Known rows, with every way that one mark hangs from another
q_964[q_91 q_576[q_830] q_645]: .02; .03; -.17; .39; .12; -.17; .07; -.13; .16; -.34; -.20; -.33; -.46; -.08; .16; .17; .16; .13; .08; -.06; -.06; .06; -.16; -.20; -.14
q_87[q_427[q_692] q_645[q_866 q_964]]: .08; -.02; .10; -.37; -.16; -.20; -.49; -.06; -.14; -.25; -.08; -.08; .12; .09; .15; .47; .09; -.16; -.16; -.22; -.17; -.26; .12; .25; -.10
q_645[q_87[q_427 q_875] q_964]: .15; -.35; -.02; -.41; .07; -.18; -.37; .18; -.05; -.31; .20; .04; .17; .14; .31; .09; .10; .32; -.05; .07; -.24; -.12; -.19; .10; .03
q_964[q_91 q_576 q_645]: .16; -.11; -.02; .39; .13; -.21; -.02; -.25; .04; -.31; -.05; -.19; -.33; .03; .10; .07; .30; .11; .00; -.06; .07; -.13; -.06; -.31; .09
q_645[q_87[q_875] q_964]: .20; -.25; .00; -.26; -.06; -.06; -.38; .12; -.01; -.34; .32; .02; -.03; .15; .12; .01; .21; .37; .05; .08; -.04; .02; -.35; -.02; .03
q_830[q_576[q_964]]: -.05; -.02; -.49; .24; .07; .05; -.02; -.05; .29; -.10; .06; -.05; -.05; -.43; .06; .17; .63; .04; -.62; .18; -.01; .04; .16; -.39; .52
q_645[q_87[q_875] q_866]: .29; -.06; .05; -.07; -.40; -.01; -.24; -.01; .00; -.36; -.04; -.01; -.18; .25; -.31; -.06; .16; -.01; .09; .03; -.16; -.21; .02; -.05; -.12
q_576[q_964[q_645]]: .04; .10; -.22; .23; .15; -.03; .02; -.24; .23; -.13; .00; -.06; -.02; .04; .02; .19; .22; .14; -.37; .01; .22; .14; .02; -.19; .18
q_830[q_576[q_964[q_91]]]: .08; -.19; -.39; .32; .15; .00; -.03; -.04; .32; -.11; .08; -.08; -.07; -.43; .06; .03; .74; -.05; -.42; .23; .08; .07; .31; -.44; .51
q_964[q_645]: .11; .06; -.02; .32; -.11; -.16; .02; -.28; .07; -.17; -.04; -.14; -.14; .17; .04; -.04; .23; .03; -.26; -.02; .12; -.15; -.02; -.18; .10
q_830[q_576[q_964[q_91 q_645[q_87]]]]: .16; -.01; -.21; .17; .33; .10; .14; -.02; .18; -.34; .09; -.15; -.13; -.07; .10; .09; .33; -.15; -.27; .14; .16; -.04; .33; -.18; .34
q_427[q_692]: -.01; -.09; -.10; .26; -.40; -.17; -.24; -.07; .21; -.23; .01; -.04; -.07; -.14; .06; .07; .30; .10; -.08; -.13; .10; -.15; -.11; -.39; .01
q_645[q_87 q_866]: .31; .04; .01; -.04; -.50; .05; -.11; -.06; -.04; -.10; -.05; -.07; -.34; .16; -.24; -.13; .19; -.21; -.27; .03; .05; -.21; .03; -.19; .10
q_830[q_576[q_964[q_91 q_645]]]: .15; -.01; -.27; .37; .37; -.01; .08; -.16; .21; -.23; .02; -.13; -.06; -.17; .05; .15; .58; -.15; -.31; .15; .17; -.03; .38; -.27; .36
q_576[q_830 q_964[q_91 q_645[q_866]]]: .19; .22; -.21; .19; .11; .11; .06; -.17; .21; -.12; -.27; -.21; -.24; .09; -.22; .16; .18; -.21; -.08; .10; .19; .26; .21; -.04; -.19
q_830[q_576]: .02; -.08; -.28; .37; -.19; -.11; -.03; -.08; .11; -.15; .02; -.13; -.14; -.28; .04; -.04; .64; -.06; -.48; .12; -.14; -.23; .12; -.39; .44
q_645[q_87 q_964[q_91 q_576]]: .21; -.36; -.02; -.14; .06; -.05; -.25; .15; -.04; -.24; .30; -.09; -.39; -.09; .26; .04; .26; .24; -.08; .01; .16; .02; -.34; -.28; .21
q_964[q_91 q_576[q_830] q_645[q_87]]: .06; .04; -.08; .17; .09; -.09; .14; -.01; .11; -.43; -.13; -.33; -.55; .03; .21; .14; -.07; .10; .12; -.07; -.02; .08; -.16; -.12; -.16
q_645[q_964]: .14; -.16; -.13; .00; -.13; -.12; -.28; -.03; .02; .00; .26; -.03; -.07; -.03; .16; -.02; .43; .18; -.37; .06; .17; .05; -.31; -.26; .26
q_645[q_866 q_964]: .31; -.06; -.03; -.09; -.27; .00; -.30; -.04; -.12; .04; .10; -.05; -.16; .13; -.19; .02; .43; -.09; -.30; .06; .11; -.10; -.16; -.17; .13
q_692[q_427]: -.04; .04; -.31; .46; -.12; -.24; -.22; -.22; .15; -.24; -.02; -.26; -.30; .07; .02; -.12; .28; .02; -.52; .20; .04; -.02; -.29; -.46; .20
q_87[q_645 q_875]: .01; -.05; .00; .15; -.17; -.32; -.36; -.30; .13; -.39; .01; -.10; -.04; -.04; .08; .17; .26; .27; -.06; -.03; -.31; .06; .02; .08; .00

Rows
.17; .23; -.28; .22; .16; .15; .10; -.15; .07; -.21; -.11; -.13; -.06; .04; -.31; .31; .45; -.28; -.45; .09; .01; -.23; .36; -.11; .27 -> q_830[q_576[q_964[q_645[q_866]]]]
.05; .12; -.19; .09; .21; .06; .14; -.01; .31; -.27; -.07; -.22; -.28; .01; .13; .09; -.03; .03; -.09; .06; .24; .40; .04; -.06; -.09 -> q_576[q_830 q_964[q_91 q_645[q_87]]]
.18; -.14; .07; -.28; -.35; -.11; -.34; .14; .01; -.51; -.20; .02; .10; .21; -.12; .20; -.04; -.05; .26; -.15; -.33; -.44; .17; .04; -.32 -> q_645[q_87[q_427[q_692] q_875] q_866]
.04; -.02; .08; -.07; -.09; -.19; -.04; -.03; .03; -.44; -.12; -.11; .07; .23; .28; .20; -.17; -.06; -.03; -.21; -.02; -.41; .10; -.01; -.15 -> q_964[q_645[q_87[q_427[q_692]]]]
.22; .16; -.02; .22; -.10; -.07; -.01; -.25; -.11; -.28; -.18; -.22; -.36; .23; -.23; .27; .19; -.07; -.15; -.12; -.05; -.34; -.05; -.17; -.01 -> q_964[q_576 q_645[q_866]]
.01; .03; -.15; -.14; .27; -.05; .07; -.07; .14; -.21; -.04; -.04; .06; .11; .22; .23; -.09; .06; -.47; -.01; .07; -.03; .14; .03; .17 -> q_576[q_964[q_645[q_87[q_427]]]]
.01; .10; -.32; .29; .24; -.02; .09; -.13; .37; -.15; -.13; -.22; -.21; -.08; .11; .15; .20; .05; -.12; .09; .22; .41; .08; -.12; -.08 -> q_576[q_830 q_964[q_91 q_645]]
.12; -.28; -.08; -.24; .10; -.08; -.37; .17; -.04; -.45; .30; -.04; -.17; -.01; .17; .27; .13; .55; .11; -.03; -.20; -.02; -.51; -.12; .03 -> q_645[q_87[q_875] q_964[q_576]]
.34; -.06; .04; -.30; -.31; .12; -.24; .08; -.15; -.08; .18; -.03; -.24; .21; -.16; -.02; .21; -.12; -.25; .05; .14; -.11; -.17; -.08; .11 -> q_645[q_87 q_866 q_964]
-.01; -.15; -.03; -.25; .04; -.32; -.35; -.14; -.07; -.11; .11; -.09; .10; -.06; .44; .25; .22; .10; -.47; -.03; -.19; .02; -.01; .17; .26 -> q_87[q_427 q_645[q_964]]
-.19; .06; -.23; -.03; .07; -.17; -.26; -.04; .03; -.28; .06; -.29; -.35; -.28; .38; .55; .11; .37; -.24; -.10; -.27; .32; -.43; .09; .02 -> q_87[q_645[q_964[q_576[q_830]]]]
.05; -.21; -.18; -.14; .07; .01; -.15; .25; .06; -.26; .17; -.20; -.49; -.19; .33; .14; .13; .27; -.01; .01; .03; .25; -.42; -.19; -.01 -> q_645[q_87 q_964[q_91 q_576[q_830]]]
.15; -.07; .05; -.22; -.46; -.06; -.21; .08; -.01; -.26; -.21; -.03; -.04; .13; -.03; .12; -.02; -.27; -.09; -.16; -.08; -.45; .20; -.09; -.13 -> q_645[q_87[q_427[q_692]] q_866]
.18; -.38; -.11; .05; .08; -.16; -.32; .03; .02; -.13; .24; -.09; -.30; -.21; .22; .10; .47; .27; -.11; .01; .12; .05; -.33; -.36; .25 -> q_645[q_964[q_91 q_576]]
-.14; .15; -.31; -.12; .24; .00; .18; .06; .22; -.21; -.19; -.16; -.03; .02; .30; .33; -.21; .08; -.37; .03; -.06; .21; .07; .14; -.06 -> q_576[q_830 q_964[q_645[q_87[q_427]]]]
.18; -.20; .08; -.01; -.01; -.22; -.38; -.21; .02; -.15; .25; -.12; -.14; -.08; .28; .04; .38; .05; -.23; .05; .12; .19; -.02; .02; .20 -> q_87[q_645[q_964[q_91]]]
-.09; .18; -.25; .34; .03; -.15; .10; -.13; .09; -.34; -.21; -.32; -.41; -.05; .16; .33; .06; .24; -.11; -.11; -.14; .04; -.29; -.17; -.12 -> q_964[q_576[q_830] q_645]
.20; .12; -.08; .30; .01; -.07; .06; -.14; .01; -.31; -.35; -.35; -.53; .13; -.15; .19; .14; -.16; .12; -.07; -.08; -.07; .00; -.09; -.26 -> q_964[q_91 q_576[q_830] q_645[q_866]]
.23; -.43; .04; -.33; .05; -.14; -.25; .15; -.06; -.09; .21; -.02; -.03; .03; .38; -.16; .22; .01; -.22; .09; .10; -.07; -.01; -.08; .24 -> q_645[q_87[q_427] q_964[q_91]]
-.02; -.13; -.28; .35; -.10; -.16; -.06; .00; .22; -.20; -.14; -.27; -.50; -.34; .18; .09; .31; .21; -.04; -.01; -.10; .18; -.20; -.38; -.02 -> q_964[q_91 q_576[q_830]]
-.13; .25; -.38; .28; .17; .00; .12; -.13; .34; -.13; -.14; -.19; -.14; -.06; .09; .30; .10; .15; -.31; .04; .09; .36; -.07; -.09; -.05 -> q_576[q_830 q_964[q_645]]
-.04; -.14; -.02; -.03; -.05; -.44; -.33; -.24; .08; -.38; -.12; -.07; .14; -.05; .28; .23; .18; .23; -.12; -.03; -.50; -.08; .18; .21; .02 -> q_87[q_427 q_645 q_875]
.10; .36; -.19; -.05; -.02; .23; .14; -.01; .15; -.22; -.20; -.22; -.30; .20; -.19; .30; -.14; -.14; -.22; .03; .09; .19; .06; .08; -.19 -> q_576[q_830 q_964[q_645[q_87 q_866]]]
-.06; -.22; .05; -.28; .06; -.39; -.60; -.02; .04; -.51; .06; -.02; .36; -.01; .40; .51; .08; .32; .14; -.19; -.37; -.12; -.04; .29; -.18 -> q_87[q_427[q_692] q_645[q_964] q_875]
-.04; -.08; -.40; .24; .05; -.02; -.06; .01; .44; -.02; -.08; -.12; -.23; -.36; .11; .03; .36; .13; -.25; .15; .16; .50; .00; -.31; .05 -> q_576[q_830 q_964[q_91]]
.45; -.22; .05; -.04; -.19; .00; -.35; -.05; -.08; .02; .12; -.04; -.21; .13; -.16; -.14; .52; -.19; -.12; .12; .23; -.07; -.01; -.19; .09 -> q_645[q_866 q_964[q_91]]
-.02; -.26; -.10; .03; -.16; -.35; -.37; .02; .20; -.42; -.15; .02; .26; -.06; .19; .21; .19; .25; .17; -.14; -.32; -.29; .04; -.12; -.19 -> q_87[q_427[q_692] q_875]
.04; -.23; -.01; -.29; .15; -.38; -.51; -.10; -.07; -.31; .10; -.04; .24; .03; .40; .35; .21; .33; -.12; -.03; -.40; -.03; -.03; .33; .05 -> q_87[q_427 q_645[q_964] q_875]
.25; .24; -.03; -.07; -.02; .18; .07; -.14; .04; -.20; -.05; -.10; -.17; .29; -.26; .17; .00; -.17; -.31; .01; .21; -.05; .12; -.02; .03 -> q_576[q_964[q_645[q_87 q_866]]]
.08; .04; -.25; -.07; -.11; .03; -.20; .15; -.06; -.13; -.07; -.22; -.43; -.09; -.05; .39; .25; .13; -.14; -.02; -.15; .07; -.39; -.13; -.10 -> q_645[q_866 q_964[q_576[q_830]]]
-.13; -.07; .03; .02; -.22; -.38; -.29; -.17; .15; -.32; -.17; -.09; .11; -.16; .38; .34; .06; .02; -.23; -.21; -.23; -.19; .18; .05; .00 -> q_87[q_427[q_692] q_645]
.30; .08; -.23; .27; .24; .15; .08; -.16; .10; -.21; -.12; -.15; -.11; .02; -.28; .17; .56; -.40; -.26; .14; .13; -.19; .50; -.15; .26 -> q_830[q_576[q_964[q_91 q_645[q_866]]]]
.04; .12; -.29; .12; .26; .14; .18; -.03; .16; -.31; .08; -.13; -.05; -.06; .09; .24; .24; -.05; -.46; .09; .05; -.11; .18; -.15; .38 -> q_830[q_576[q_964[q_645[q_87]]]]
.04; -.22; -.26; .07; .10; -.11; -.22; .12; .09; -.16; .06; -.24; -.40; -.27; .29; .19; .34; .29; -.03; .02; -.02; .27; -.40; -.27; .02 -> q_645[q_964[q_91 q_576[q_830]]]
-.01; -.17; -.06; -.11; .17; -.28; -.47; -.10; -.04; -.49; .21; -.14; -.09; -.10; .27; .54; .25; .54; .02; -.13; -.38; .10; -.36; .11; .05 -> q_87[q_645[q_964[q_576]] q_875]
.13; -.01; .07; -.12; -.20; -.33; -.35; -.24; -.04; -.35; -.23; -.09; .08; .14; -.05; .28; .14; -.07; -.08; -.05; -.53; -.24; .33; .31; -.11 -> q_87[q_427 q_645[q_866] q_875]
